Known rows, with every way that one mark hangs from another
nuva(rabol(fifabo reguti(vomut))): 8.4, -12.4, 13.0, 27.8, -16.5, -9.6, -9.0, 7.6, -6.4, 3.9, 33.5, -12.4, 37.8, -14.2, -30.7, -4.3, -27.2, 3.3, 31.6, 18.1
sunol(fifabo): -5.8, -3.5, 0.5, -14.8, -15.1, 4.5, -5.1, 6.3, 2.3, 2.3, 8.0, -10.2, -5.4, -3.6, 4.8, 0.4, -22.4, 2.4, 13.1, 2.4
reguti(vomut(nuva rabol sunol)): 3.9, 16.8, 32.2, 5.1, -13.6, -26.8, 6.3, -0.8, -29.5, 9.0, -15.5, -3.7, -2.8, -1.8, -40.8, 1.8, -30.4, 11.2, -12.9, -5.4
rabol(fifabo reguti(vomut) sunol): 17.9, -13.9, 23.6, 35.2, -9.3, -28.2, -7.2, 4.0, -7.4, -2.4, 31.2, -23.9, 25.2, -9.2, -22.7, -4.3, 7.1, -3.8, 43.6, 22.7
reguti(vomut(fifabo rabol)): -6.3, 4.6, 22.1, 14.3, -2.4, -29.4, 4.4, 2.6, -19.5, 19.7, -8.8, -8.4, 19.5, -12.7, -10.9, -2.6, -35.1, 18.8, 37.9, -2.4
vomut(fifabo rabol): 0.9, 10.9, 7.0, 10.9, 0.7, -11.6, 5.4, 5.9, -5.9, 20.6, -15.8, -0.3, 8.5, -8.2, -10.5, -2.1, -37.4, 12.3, 23.2, -1.3
nuva(rabol sunol): 19.7, 0.5, 4.3, -2.1, -22.7, 19.0, -1.6, -32.0, -10.1, 4.6, -6.8, 1.8, -1.6, -3.6, 3.6, 0.0, -35.3, 18.4, -4.7, 0.2
vomut(nuva(fifabo) rabol): 1.9, 12.4, 14.2, 7.6, -9.2, -10.3, 2.4, 8.2, -17.3, 19.3, -0.4, 13.1, -3.5, -2.9, -19.2, -5.8, -40.2, 0.0, -22.5, 3.8
reguti(rabol(sunol) vomut): 12.6, -7.9, 18.1, 3.6, -15.6, -29.5, -0.5, -26.0, -14.7, 3.4, 16.9, -2.3, 1.1, -2.9, -3.0, -0.1, -12.5, 15.3, 30.7, 1.7
reguti(rabol(fifabo sunol) vomut): 13.2, -9.0, 27.9, 6.3, -19.8, -19.4, -2.0, -20.4, -16.6, 6.5, 17.1, -16.0, 12.2, -8.3, -12.4, -3.9, -9.6, 9.9, 40.4, 12.6
rabol(reguti): 3.9, 0.5, -5.7, 20.9, -0.3, -12.5, -6.3, 12.7, 7.3, -3.1, 21.3, 0.2, 9.1, -0.7, -17.6, 1.5, -7.6, -7.0, 6.1, 7.9
nuva(fifabo sunol): 6.9, 0.4, 12.1, 10.5, -28.3, 7.9, -5.2, -20.3, -18.5, 6.3, 5.9, -2.5, -7.7, -1.4, 15.3, -4.1, -20.5, 8.5, -13.8, 1.0
vomut(nuva rabol(fifabo reguti) sunol): 16.5, 22.6, 22.1, 24.5, -16.3, -11.1, -0.4, 20.4, -11.5, 7.8, -1.3, -8.7, 5.9, -3.8, -68.4, -0.7, -34.0, -6.8, -9.2, 14.8
rabol(reguti sunol(fifabo)): 18.7, -9.8, 0.3, 14.6, -17.4, -14.5, -11.8, 6.1, 12.9, 0.1, 30.5, -10.6, -2.2, -2.4, -7.5, 0.0, -21.9, -1.7, 36.6, 14.8
reguti(rabol(fifabo) vomut(nuva sunol)): 4.7, 10.4, 36.6, -3.4, -31.0, -23.2, 3.6, -3.5, -34.1, 7.8, 5.2, -9.5, -3.0, -8.5, -46.0, 0.1, -20.9, 1.5, -9.6, 4.3
rabol(fifabo reguti): 5.4, -0.8, 4.4, 22.4, -4.9, -2.6, -7.8, 18.3, 5.1, -2.4, 22.3, -13.6, 19.4, -5.9, -29.8, -2.3, -3.1, -11.8, 14.3, 19.2
rabol(reguti(vomut(nuva sunol(fifabo)))): 4.2, 2.8, 23.0, 7.1, -30.4, -36.8, -7.5, 23.4, -19.2, 2.4, 25.9, -13.7, -4.2, -7.6, -38.9, 3.8, -31.6, -5.0, -0.7, 6.0
nuva(fifabo rabol(reguti) sunol): 21.3, -3.2, 0.1, 30.2, -35.5, 5.2, -13.0, -16.2, -8.2, 9.3, 30.2, 7.0, 6.4, -6.5, -4.2, -4.3, -55.5, 11.7, -4.1, 8.9
nuva(fifabo rabol sunol): 16.7, -4.0, 5.6, 9.6, -35.7, 18.9, -5.3, -29.8, -16.0, 13.0, 10.2, 6.5, -2.7, -5.2, 14.9, -5.6, -45.3, 18.5, -10.6, 1.4
nuva(fifabo rabol(reguti(vomut)) sunol): 14.6, -10.4, 15.3, 34.8, -37.0, -10.9, -13.8, -20.0, -23.4, 7.9, 38.2, -0.8, 18.6, -10.6, -6.2, -4.2, -52.6, 16.8, 7.0, 8.5

Rows
16.9, 20.9, 33.5, -0.3, -15.2, 6.8, 3.5, -12.0, -26.4, 9.3, -22.5, -13.1, -0.8, -6.4, -33.0, -3.1, -31.4, 6.9, -14.6, 13.6 => vomut(nuva(sunol) rabol(fifabo))
-1.4, 4.4, 27.7, -1.1, -32.7, -9.9, -1.7, -13.6, -24.4, 4.7, 6.5, -16.9, 5.1, -5.8, -30.4, -0.1, -20.0, 11.8, 15.5, 1.1 => reguti(rabol(fifabo) vomut(sunol))
25.8, -0.4, 8.9, 22.8, -27.9, 16.4, -9.4, -14.8, -4.7, 2.4, 14.1, -12.0, 18.5, -10.0, -22.9, -2.5, -35.9, 7.8, 10.8, 18.9 => nuva(rabol(fifabo reguti) sunol)
29.3, -15.5, -5.0, 40.4, -22.2, -8.3, -10.4, -4.6, 6.3, 12.6, 41.4, 13.0, 9.0, -4.5, -3.6, -7.0, -37.4, 3.2, 18.9, 13.8 => nuva(fifabo rabol(reguti sunol))
14.3, -4.3, 27.8, -16.0, -39.7, -7.0, -2.6, -19.5, -32.0, 9.4, 6.1, -8.5, -5.3, -14.5, -6.0, 0.3, -54.5, 18.8, -3.4, 5.0 => reguti(vomut(nuva(rabol sunol(fifabo))))
-7.2, 8.0, 23.2, -6.0, -30.8, -9.1, -4.3, -2.8, -17.9, 9.0, -5.1, -21.2, 0.0, -2.4, -21.1, 2.0, -52.1, 23.5, 24.9, -5.6 => reguti(vomut(rabol sunol(fifabo)))
24.9, -15.8, 22.3, 18.5, -23.0, -29.2, 1.5, -11.0, -25.2, 18.3, 26.4, 12.2, 1.5, -11.7, -2.4, -8.0, -28.6, 6.4, 2.6, 9.0 => reguti(vomut(nuva(fifabo rabol(sunol))))
9.4, 17.6, 12.0, 29.8, -16.6, 1.7, -6.2, 10.7, -1.0, 4.6, 0.3, -17.3, 13.7, -0.5, -52.2, -0.9, -36.1, 3.6, 15.2, 11.5 => vomut(rabol(fifabo reguti) sunol)
24.9, -6.4, 9.8, 31.2, -6.6, -10.9, -6.5, 5.7, 8.8, -1.2, 23.8, -14.8, 13.4, -4.8, -25.4, -4.3, 5.5, -8.7, 30.4, 23.8 => rabol(fifabo reguti sunol)
-1.2, 14.1, 31.6, -10.1, -30.1, -22.3, 0.3, 6.3, -28.3, 11.9, -8.5, -13.4, -7.5, -4.8, -34.5, 1.9, -52.2, 14.6, 0.4, -2.2 => reguti(vomut(nuva rabol sunol(fifabo)))
20.7, 2.2, 3.3, 28.9, -32.2, -13.3, -4.7, 11.4, -10.7, 15.2, 29.5, 20.0, -4.3, -5.3, -35.4, -3.1, -46.6, -4.0, -28.3, 5.5 => vomut(nuva(fifabo rabol(reguti)) sunol)
17.2, -12.3, 13.5, 34.5, -4.1, -38.7, -6.8, -2.4, -3.9, -4.1, 30.4, -10.3, 15.7, -3.5, -11.5, -0.3, 0.8, 1.3, 34.9, 11.7 => rabol(reguti(vomut) sunol)
13.4, -6.2, 27.2, -15.5, -27.6, -36.4, -1.4, -10.2, -21.6, 11.0, 21.9, -4.0, -15.5, -9.2, -12.8, 0.9, -34.5, 8.8, 19.2, 7.8 => reguti(rabol(sunol(fifabo)) vomut(nuva))
33.9, -11.2, -6.8, 31.5, -9.8, -9.5, -6.2, -7.4, 12.4, 3.6, 23.6, 7.0, 10.4, -2.6, -14.3, -1.7, -27.1, 4.7, 26.8, 12.9 => nuva(rabol(reguti sunol))
18.3, 3.3, 41.4, 12.8, -6.5, -27.2, 5.3, -2.4, -25.4, 11.3, -3.8, -16.6, 11.9, -9.8, -33.3, -6.2, -16.7, 4.5, 21.3, 17.7 => reguti(vomut(nuva rabol(fifabo sunol)))
9.8, -9.5, -10.5, 31.7, -20.3, -1.9, -12.0, 5.5, 4.1, 12.1, 38.5, 13.8, 14.3, -5.8, -8.9, -5.5, -45.9, 1.3, 4.3, 9.5 => nuva(fifabo rabol(reguti))
7.0, -4.1, 24.2, 0.3, -18.6, -19.5, -4.1, -10.4, -11.0, 9.1, 3.7, -19.9, 4.9, -4.1, -3.2, -2.2, -40.5, 22.8, 50.7, 6.2 => reguti(vomut(rabol(sunol(fifabo))))
-4.7, -2.1, 17.3, 1.9, -14.2, -35.8, 2.6, -4.6, -22.1, 17.0, 11.5, 0.0, 9.7, -14.4, -5.6, -0.3, -31.0, 14.0, 29.0, -4.5 => reguti(rabol vomut(fifabo))
13.1, -5.2, 16.7, 30.7, -29.6, -9.6, -8.2, 2.8, -11.0, 3.8, 25.0, -15.0, 25.7, -9.9, -43.3, -2.0, -33.4, 7.4, 23.4, 11.6 => nuva(rabol(fifabo reguti(vomut(sunol))))
31.6, 5.0, 11.8, 23.0, -21.8, -20.1, 1.6, -1.1, -16.9, 17.4, 9.0, 8.4, 1.2, -18.0, -24.4, -0.4, -50.2, 4.7, -6.9, 9.8 => vomut(fifabo nuva(rabol(reguti) sunol))
13.3, -9.4, 13.8, 10.0, -41.0, -6.4, -15.1, -15.3, -15.1, 3.0, 30.1, -16.8, 13.0, -12.9, -7.9, 1.4, -61.7, 20.9, 28.0, 9.8 => nuva(rabol(reguti(vomut)) sunol(fifabo))
19.1, -1.4, 13.2, 1.8, -18.2, -0.6, -0.4, -18.4, -3.2, 6.2, 8.6, -7.2, -1.6, -3.2, -13.2, -3.7, -10.1, 3.9, 29.9, 14.1 => reguti(rabol(fifabo sunol))
10.2, 23.1, 17.0, 0.5, -10.6, -9.6, 7.1, 3.2, -15.8, 9.3, -24.0, 4.7, -13.3, 2.5, -39.7, 2.1, -32.6, 4.9, -23.6, -4.0 => vomut(nuva rabol sunol)
5.7, 17.7, 13.8, 12.4, -13.2, -11.6, 6.1, 2.3, -10.0, 20.2, -25.1, -3.0, -2.6, -4.5, -21.0, 0.2, -38.8, 16.5, 14.6, -8.9 => vomut(fifabo rabol sunol)
-0.6, 15.4, 10.2, -10.0, -28.4, 7.3, -3.5, -0.4, -3.9, 10.1, -14.8, -13.1, -11.3, 2.5, -20.7, 2.2, -54.8, 17.6, 12.9, -4.7 => vomut(rabol sunol(fifabo))
